Every row comes from one small tree of marks. The marks that hang from a mark follow it in brackets, in the order of their numbers. Every link used is in the known rows. Which tree was each row made from?
Known rows:
Z22[Z9 Z233[Z253 Z689[Z751]] Z755]: [-20.5  29.4 -27.6   3.1  -7.2 -20.3  -9.1  -0.1  26.2 -29.5 -19.4   4.0
 -15.2 -21.0 -17.9   0.8   9.6  20.1   8.8  -9.1  21.1  26.2 -44.0 -24.3
 -27.2   3.3 -40.9  -7.0  18.7]
Z438[Z22[Z233]]: [-32.2  18.5 -33.6  -7.0  -6.9 -24.6  -5.4  -1.9  37.1 -15.5 -18.9   3.1
  -2.0   6.5   3.9  -1.0  10.0  -3.6  -2.4 -10.0  27.0  10.0 -40.3 -22.6
 -29.2  26.8 -38.9 -20.8  -1.1]
Z689[Z751[Z438[Z22]]]: [-37.6  21.1 -22.5   4.4 -14.4 -31.5 -25.9 -10.6  54.3 -19.1 -17.3   5.5
   3.9  11.0  15.9  -6.8   9.3  -9.2  -6.5 -12.6  32.7   8.9 -50.4 -10.9
  -5.1   5.5 -38.3  -6.1 -21.6]
Z22[Z9]: [-45.5  22.2 -10.3  14.3  -0.6 -36.9  -5.9   5.1  19.6 -20.4 -25.1   5.5
  -0.7  -1.8   3.6  -0.6   4.7   3.7   8.5 -11.8  15.6  15.6 -38.7 -19.1
  -8.4  -0.5 -38.8 -38.4  -0.3]
Z689[Z751[Z22[Z9 Z755[Z253]] Z438]]: [-26.8  28.8 -15.3  43.3   7.2 -43.9 -25.9  -7.3  54.1 -29.2 -18.3  11.8
   3.5  -2.6  -4.6 -14.1  13.0 -17.9   2.0 -13.7  -1.3   3.5 -52.1 -15.5
 -11.5  -2.7 -41.3   0.2  -8.1]
Z233[Z253 Z689]: [-41.5  28.8 -17.7 -41.8 -15.9 -10.3  -6.2  -9.4  41.2 -26.9 -15.4  -5.9
  -5.0 -13.5  23.2   7.6   6.0  38.4   9.6  -9.5   8.9  29.7 -35.6 -23.3
   4.4  14.9 -45.0 -31.3   4.7]
Z233[Z22[Z9 Z755[Z253]] Z689[Z751]]: [-39.3  38.9 -11.6  18.0   2.2 -33.1 -21.4 -13.2  34.0 -22.2 -17.0   7.4
  -5.2  -9.5  -5.2   1.5   5.3 -11.4   2.2 -10.2   8.2  15.1 -47.6 -23.6
  -2.9  -0.5 -49.7 -10.3   8.5]
Z689[Z751[Z438[Z22[Z755]]]]: [-31.7  23.9 -21.5  12.9 -11.0 -35.9 -25.4 -19.0  67.8 -19.3 -14.8   3.6
   1.5   6.7   5.3  -8.0  12.5 -14.0  -5.1 -12.8  40.9  11.5 -55.7 -11.3
  -6.8   0.3 -36.6  -4.4 -14.5]
Z751[Z438[Z22[Z9 Z233 Z755[Z253]]]]: [-23.3  20.3 -27.6  26.8  11.1 -30.4 -11.6   1.1  39.2 -18.0  -7.6   1.9
  -6.5  14.6 -14.0  -9.2  16.1 -21.0   5.1 -11.8  41.9  -1.5 -42.4 -25.6
 -35.4  29.3 -40.2 -13.9   6.7]
Z438[Z22[Z9 Z233[Z689] Z755[Z253]]]: [-13.4  29.0 -25.5  10.3  14.2 -15.1  -8.1  -1.5  32.4 -17.2 -13.4  -1.2
  -9.8  -1.1 -15.3  -1.7  11.6 -12.2   4.6  -9.9  48.1  11.0 -36.6 -31.1
 -35.5  28.5 -42.7 -11.0  14.7]
Z438[Z22[Z9 Z233[Z689[Z751]] Z755]]: [-12.6  26.7 -23.2  12.5  -2.6 -18.1 -13.5  -1.4  33.4 -20.8 -22.5   5.5
 -12.0  -6.2 -14.1  -1.5  10.0  -9.9  -3.0 -10.3  47.7  18.0 -41.8 -22.1
 -34.4  14.0 -37.5   3.1   6.7]
Z233[Z22[Z9[Z755]] Z253 Z689]: [-43.0  26.0  -9.3 -27.9 -14.5 -18.8  -5.8  -2.2  14.4 -26.0 -10.4   4.6
 -12.2  -7.5  22.0  11.4   1.6  27.0   8.9  -9.9 -14.4   9.4 -20.7 -26.7
 -11.3  13.2 -48.3 -15.5  12.8]
Z22[Z9 Z233[Z689] Z755[Z253]]: [-26.3  32.3 -22.9  16.5  17.1 -21.7  -8.9   0.1  27.9 -26.6 -16.3   0.7
 -10.6 -10.7 -22.1  -2.0  10.1 -10.9  14.5  -9.7  27.4  16.3 -34.0 -30.8
 -28.5  18.9 -47.6 -25.1  23.4]
Z755[Z253]: [-51.7  30.2 -18.4  -0.1   6.7 -34.5 -13.5 -11.9  51.1 -18.7 -19.9  -1.0
   8.4   0.3   8.8  -4.2   6.6  -3.0   9.5 -11.3  14.5   9.8 -43.0 -22.4
   4.3   5.4 -47.7 -40.9  -2.8]
Z751[Z22[Z9]]: [-34.8  21.3  -9.2  18.0  -1.1 -35.3  -5.4   6.1  25.5 -26.3 -24.6  10.9
   1.7  -6.5   9.0  -3.3   7.6   1.5   3.2 -12.7 -18.4   9.9 -37.1 -18.6
 -14.6   9.7 -38.9 -20.1  -4.9]
Z438[Z22[Z9 Z233 Z755[Z253]]]: [-21.1  24.4 -27.9  24.0  11.9 -30.9  -5.3  -1.0  38.7 -14.3 -16.8   2.7
  -6.0   3.1 -20.9  -6.4  12.5 -12.3   4.3 -11.1  44.3   4.7 -45.1 -28.5
 -36.9  21.2 -39.7 -16.2  12.2]
Z438[Z22[Z9]]: [-33.3  19.4 -12.6   7.7  -4.5 -27.4  -5.5   2.9  24.1 -12.4 -21.0   3.2
  -1.7   6.8   6.0  -0.9   6.3   1.7  -0.5 -12.3  39.1  10.3 -40.7 -20.0
 -17.5  10.9 -34.8 -20.7  -7.7]

Which tree is each row?
[-22.8  27.1 -25.2  21.5   1.9 -25.2 -19.5   1.8  27.8 -30.8 -15.6   8.5
 -12.9  -7.2 -17.1  -3.9  12.1 -15.6   7.3 -10.4  26.0  18.0 -39.3 -19.6
 -29.7  12.4 -42.5  -8.2  13.0]
Z22[Z9 Z233[Z689[Z751[Z438]]] Z755]
[-29.4  21.0 -27.2  11.6  -4.5 -36.4   3.0   2.9  26.4 -25.0 -17.0   2.0
 -14.4 -12.4 -20.0  -1.5  11.8  20.9  14.0 -10.0  15.0  18.5 -47.6 -27.4
 -31.5   7.2 -38.9 -28.0  23.5]
Z22[Z9 Z233[Z253] Z755]
[-30.5  22.6 -20.1  -6.0   4.4 -13.9 -11.1   9.9   9.1 -29.7 -18.6   7.6
 -12.1  -6.0   1.9   2.6   3.4  -9.5  13.5 -10.8   8.2   6.4  -9.6 -24.9
 -34.4  17.4 -45.6 -17.2  15.0]
Z22[Z9[Z755] Z233[Z689]]
[-33.5  17.9  -9.6  21.3   1.6 -35.1 -12.9   8.3  25.8 -28.9 -14.5   9.7
  -0.4   5.3  12.8  -6.2  11.8  -5.2   3.6 -12.8 -18.5   4.5 -36.5 -16.5
 -17.8  20.7 -39.7 -16.3  -8.2]
Z751[Z22[Z9] Z438]
[-27.0  18.7 -28.0   5.2  -7.1 -29.5   4.1  14.2  17.5 -29.6 -22.8  11.8
  -7.0 -11.8   0.3  -2.1  11.1  25.5   6.6 -10.4 -28.8   9.5 -38.5 -25.3
 -35.6  21.3 -39.9 -13.7   6.8]
Z751[Z22[Z9 Z233[Z253]]]
[-20.3  24.8 -28.6  22.8  -9.9 -39.1  -8.2   1.0  38.0 -30.1 -26.3  13.5
  -6.3 -18.7 -12.5  -6.5  11.4  13.7   1.8 -11.1 -13.2  14.1 -53.4 -18.4
 -29.8  -3.0 -37.6   2.7   5.4]
Z689[Z751[Z22[Z9 Z233[Z253] Z755]]]
[-38.8  29.8 -10.9 -12.9 -14.0 -24.7  -2.1  -8.5  23.3 -23.3 -10.1  -0.3
 -14.4 -13.0   3.9  10.0   7.1  29.6   8.3  -9.2  -0.7  24.1 -41.9 -28.2
  -5.7  14.4 -45.0 -23.9  19.8]
Z233[Z22[Z9 Z755] Z253 Z689]
[-16.8  33.5 -33.5  -2.5   3.7 -17.2 -19.2 -16.0  59.9 -19.7 -17.2   0.5
  -4.2  -4.5  -9.3  -3.8  11.8 -16.2  -2.2  -9.7  44.7  13.7 -44.1 -24.2
 -23.1  19.2 -44.8  -0.7   5.2]
Z438[Z22[Z233[Z689[Z751]] Z755[Z253]]]
[-33.7  21.0 -15.1  12.5  -2.3 -38.4 -14.3 -14.8  63.0 -31.5 -10.5   3.6
   0.3   0.4   9.0  -6.5  16.7 -14.3   4.4 -13.0 -13.7   8.3 -47.5 -14.8
  -9.2  17.1 -40.4 -19.9  -2.6]
Z751[Z22[Z755] Z438]
[-24.0  31.0 -14.5 -13.6 -15.8 -13.5 -12.4   0.2  30.3 -32.0 -24.3   7.3
  -4.3 -20.7  17.7   0.9   5.9  34.5   1.3 -10.8 -11.0  22.6 -39.4 -19.4
  -6.9   6.2 -41.9   1.8  -4.4]
Z233[Z253 Z689[Z751[Z22[Z9]]]]
[-18.3  24.6 -23.0  -6.1  11.7  -6.9 -12.8   5.3  23.3 -20.7 -15.4   4.7
  -8.2   4.0   1.2  -1.1   5.1 -13.6   5.2 -10.7  34.0  -4.4 -13.1 -30.5
 -39.7  29.1 -44.8  -2.2   5.4]
Z438[Z22[Z9[Z755[Z253]] Z233[Z689]]]
[-44.2  27.4 -12.3 -22.3 -15.7 -20.8  -1.7   1.8   6.9 -23.3 -13.1   3.2
  -9.7  -7.8  17.0  11.0   4.1  36.2   5.5  -8.7 -12.2  22.3 -34.5 -28.0
  -6.9  20.5 -46.8 -25.8  11.5]
Z233[Z22[Z9] Z253 Z689]
[-37.3  18.2 -28.6   2.3  -8.1 -30.2   2.4  14.2  10.2 -23.6 -20.5   6.3
  -8.8  -6.7  -5.7   0.4   8.4  29.8  11.3  -9.3   3.2  15.8 -38.6 -26.6
 -30.6  12.4 -40.2 -30.6  14.3]
Z22[Z9 Z233[Z253]]
[-28.3  20.4 -10.7  31.4   2.8 -39.5 -12.0  -1.8  43.0 -30.3 -12.1   6.7
  -3.3   0.1  -1.3  -6.5  14.6 -13.0   6.7 -13.7  -7.5   5.9 -44.8 -16.5
 -17.2  13.8 -37.4 -14.7   0.7]
Z751[Z22[Z9 Z755] Z438]
[-20.7  32.6 -13.9  -5.7 -13.1 -17.2 -12.0  -7.5  43.7 -32.3 -22.1   4.1
  -6.9 -24.3   7.1  -0.1   8.2  28.5   3.2 -11.2  -2.7  23.9 -45.8 -19.0
  -7.3   0.5 -41.0   2.7   0.9]
Z233[Z253 Z689[Z751[Z22[Z9 Z755]]]]
[-31.0  27.8 -22.8  16.7  -1.2 -35.8 -29.3 -20.6  74.2 -18.5 -14.0   1.2
   5.2   9.0   1.5 -10.7  12.6 -18.3  -3.5 -12.8  43.9   4.4 -56.1 -15.0
  -4.1   1.9 -41.0  -5.7 -14.5]
Z689[Z751[Z438[Z22[Z755[Z253]]]]]
[-38.9  30.2 -10.8  31.4  14.9 -41.7  -9.3  -8.4  41.5 -19.4 -19.6  -0.3
  -1.0  -4.8 -14.8  -6.3   8.4  -7.7  12.2 -12.5  30.1  11.2 -46.9 -25.0
  -7.5  -4.0 -41.8 -35.4  11.1]
Z22[Z9 Z755[Z253]]
[-27.4  23.8 -30.0  -3.3 -11.8 -16.0 -14.2  12.8  12.5 -30.7 -14.0   8.2
 -11.6  -7.1  -0.5  -0.3   9.3  22.0   8.0  -9.5  11.0  18.2 -34.0 -22.2
 -29.8  18.3 -43.4  -6.2   6.7]
Z22[Z9 Z233[Z253 Z689[Z751[Z438]]]]
[-15.9  31.4 -22.5  18.0  16.6 -22.1  -7.8   1.9  32.3 -31.8 -17.7   6.5
  -8.2 -14.9 -12.7  -5.0  12.7 -12.2   8.5 -10.4  -8.3   9.4 -34.0 -28.6
 -34.5  25.3 -46.5 -10.0  17.0]
Z751[Z22[Z9 Z233[Z689] Z755[Z253]]]
[-34.2  16.7 -29.9   5.4  -2.3 -31.6 -12.3   4.2  39.4 -32.6 -11.2   9.3
  -1.4   4.6  11.7  -6.9  15.8 -11.5   3.0 -11.6 -30.4   3.5 -37.9 -18.2
 -29.8  37.0 -43.9 -14.6  -1.9]
Z751[Z22[Z233] Z438]
[-32.8  20.8 -17.8  20.0 -10.0 -32.5 -23.1  -0.5  37.2 -17.7 -19.7   9.3
   1.2  11.8   8.6  -6.5   8.6  -7.9  -4.6 -13.2  36.6   7.5 -45.8 -12.2
 -12.7   4.2 -36.0  -0.6 -18.8]
Z689[Z751[Z438[Z22[Z9]]]]
[-49.8  28.2 -17.6 -41.9 -20.7 -19.7  -4.3 -11.3  30.1 -23.8 -10.6  -0.8
  -6.7  -8.5  26.7  12.3   5.6  34.4   3.6  -8.5 -18.2  24.1 -38.3 -25.4
   4.0  23.2 -49.7 -29.2   8.6]
Z233[Z22 Z253 Z689]
[-42.6  34.6 -12.0   3.0   2.9 -26.1 -26.3  -6.7  24.3 -26.1 -18.1  12.2
  -2.7  -3.6  12.7   2.6  -0.8 -12.3   2.8 -10.8  -4.6   2.3 -24.4 -22.6
  -7.9   0.3 -51.8  -2.1   1.1]
Z233[Z22[Z9[Z755[Z253]]] Z689[Z751]]
[-31.4  29.0 -16.7  17.6  -9.4 -41.5 -17.7 -18.7  66.2 -29.6 -28.8   9.4
   3.3 -15.0   4.2  -7.2   9.6  -8.5  -3.4 -12.5  -9.0  17.0 -57.5 -10.4
  -3.1 -13.0 -39.4  -7.0  -8.1]
Z689[Z751[Z22[Z755]]]
[-26.5  22.1 -11.4  18.5  -1.9 -32.2  -4.2  -6.9  41.0 -14.0 -19.9   0.3
  -4.5   1.8  -7.5  -2.1   9.5  -5.5   0.2 -12.6  49.5  12.0 -47.6 -20.8
 -17.5   5.1 -33.2 -18.5   1.1]
Z438[Z22[Z9 Z755]]
[-32.4  27.7 -26.4  32.2  17.7 -40.5  -6.3   0.5  32.0 -21.5 -18.9   3.5
  -5.9  -5.0 -27.5  -7.3  11.2 -13.0  13.8 -10.8  23.8   9.5 -44.1 -29.0
 -30.0   8.9 -43.7 -30.5  21.6]
Z22[Z9 Z233 Z755[Z253]]
[-24.5  24.9 -13.3  -4.1  -5.7 -10.9 -29.0  -4.3  36.8 -24.4 -14.5   5.6
  -4.6   5.2  17.8  -1.5   4.6 -13.7   0.1 -12.8  35.8   4.4 -22.4 -15.6
 -15.9   9.9 -41.7   9.7 -13.1]
Z233[Z689[Z751[Z438[Z22[Z9[Z755]]]]]]
[-45.1  35.3 -15.4  -5.8 -13.6 -32.3 -21.4 -24.1  49.6 -26.2 -17.5   4.6
  -4.7 -11.0   6.8   5.1   5.9  -7.8  -1.8  -9.4   0.1  24.0 -49.7 -16.9
   4.7  -1.3 -48.4 -14.3   5.4]
Z233[Z22[Z755] Z689[Z751]]
[-23.3  15.0 -26.4  -8.2  -6.9 -21.3  -1.1   8.9  23.2 -18.8 -17.4   4.9
 -10.4   2.7   2.3   0.2   6.7  15.5   5.1 -11.1  24.9  -2.6 -26.3 -27.8
 -41.9  21.6 -36.8  -3.5   5.8]
Z438[Z22[Z9[Z755] Z233[Z253]]]
[-41.0  35.5  -7.2   8.5   7.5 -29.6 -11.8 -10.2  27.6 -21.5 -10.9   2.0
  -6.8  -6.3  -3.5   4.5   6.7  -7.6   7.6 -10.2   6.0  12.7 -38.6 -28.2
  -6.2  15.3 -50.6 -27.9  17.4]
Z233[Z22[Z9 Z755[Z253]] Z689]
[-39.4  31.9 -22.7 -31.6 -21.8 -13.6 -16.0 -11.7  45.6 -28.0 -20.5   0.1
  -2.4 -16.8  20.9   4.0   4.5  34.3   3.5  -9.6  11.0  28.9 -44.0 -18.6
   7.2  -1.6 -45.0 -15.1  -4.4]
Z233[Z253 Z689[Z751]]
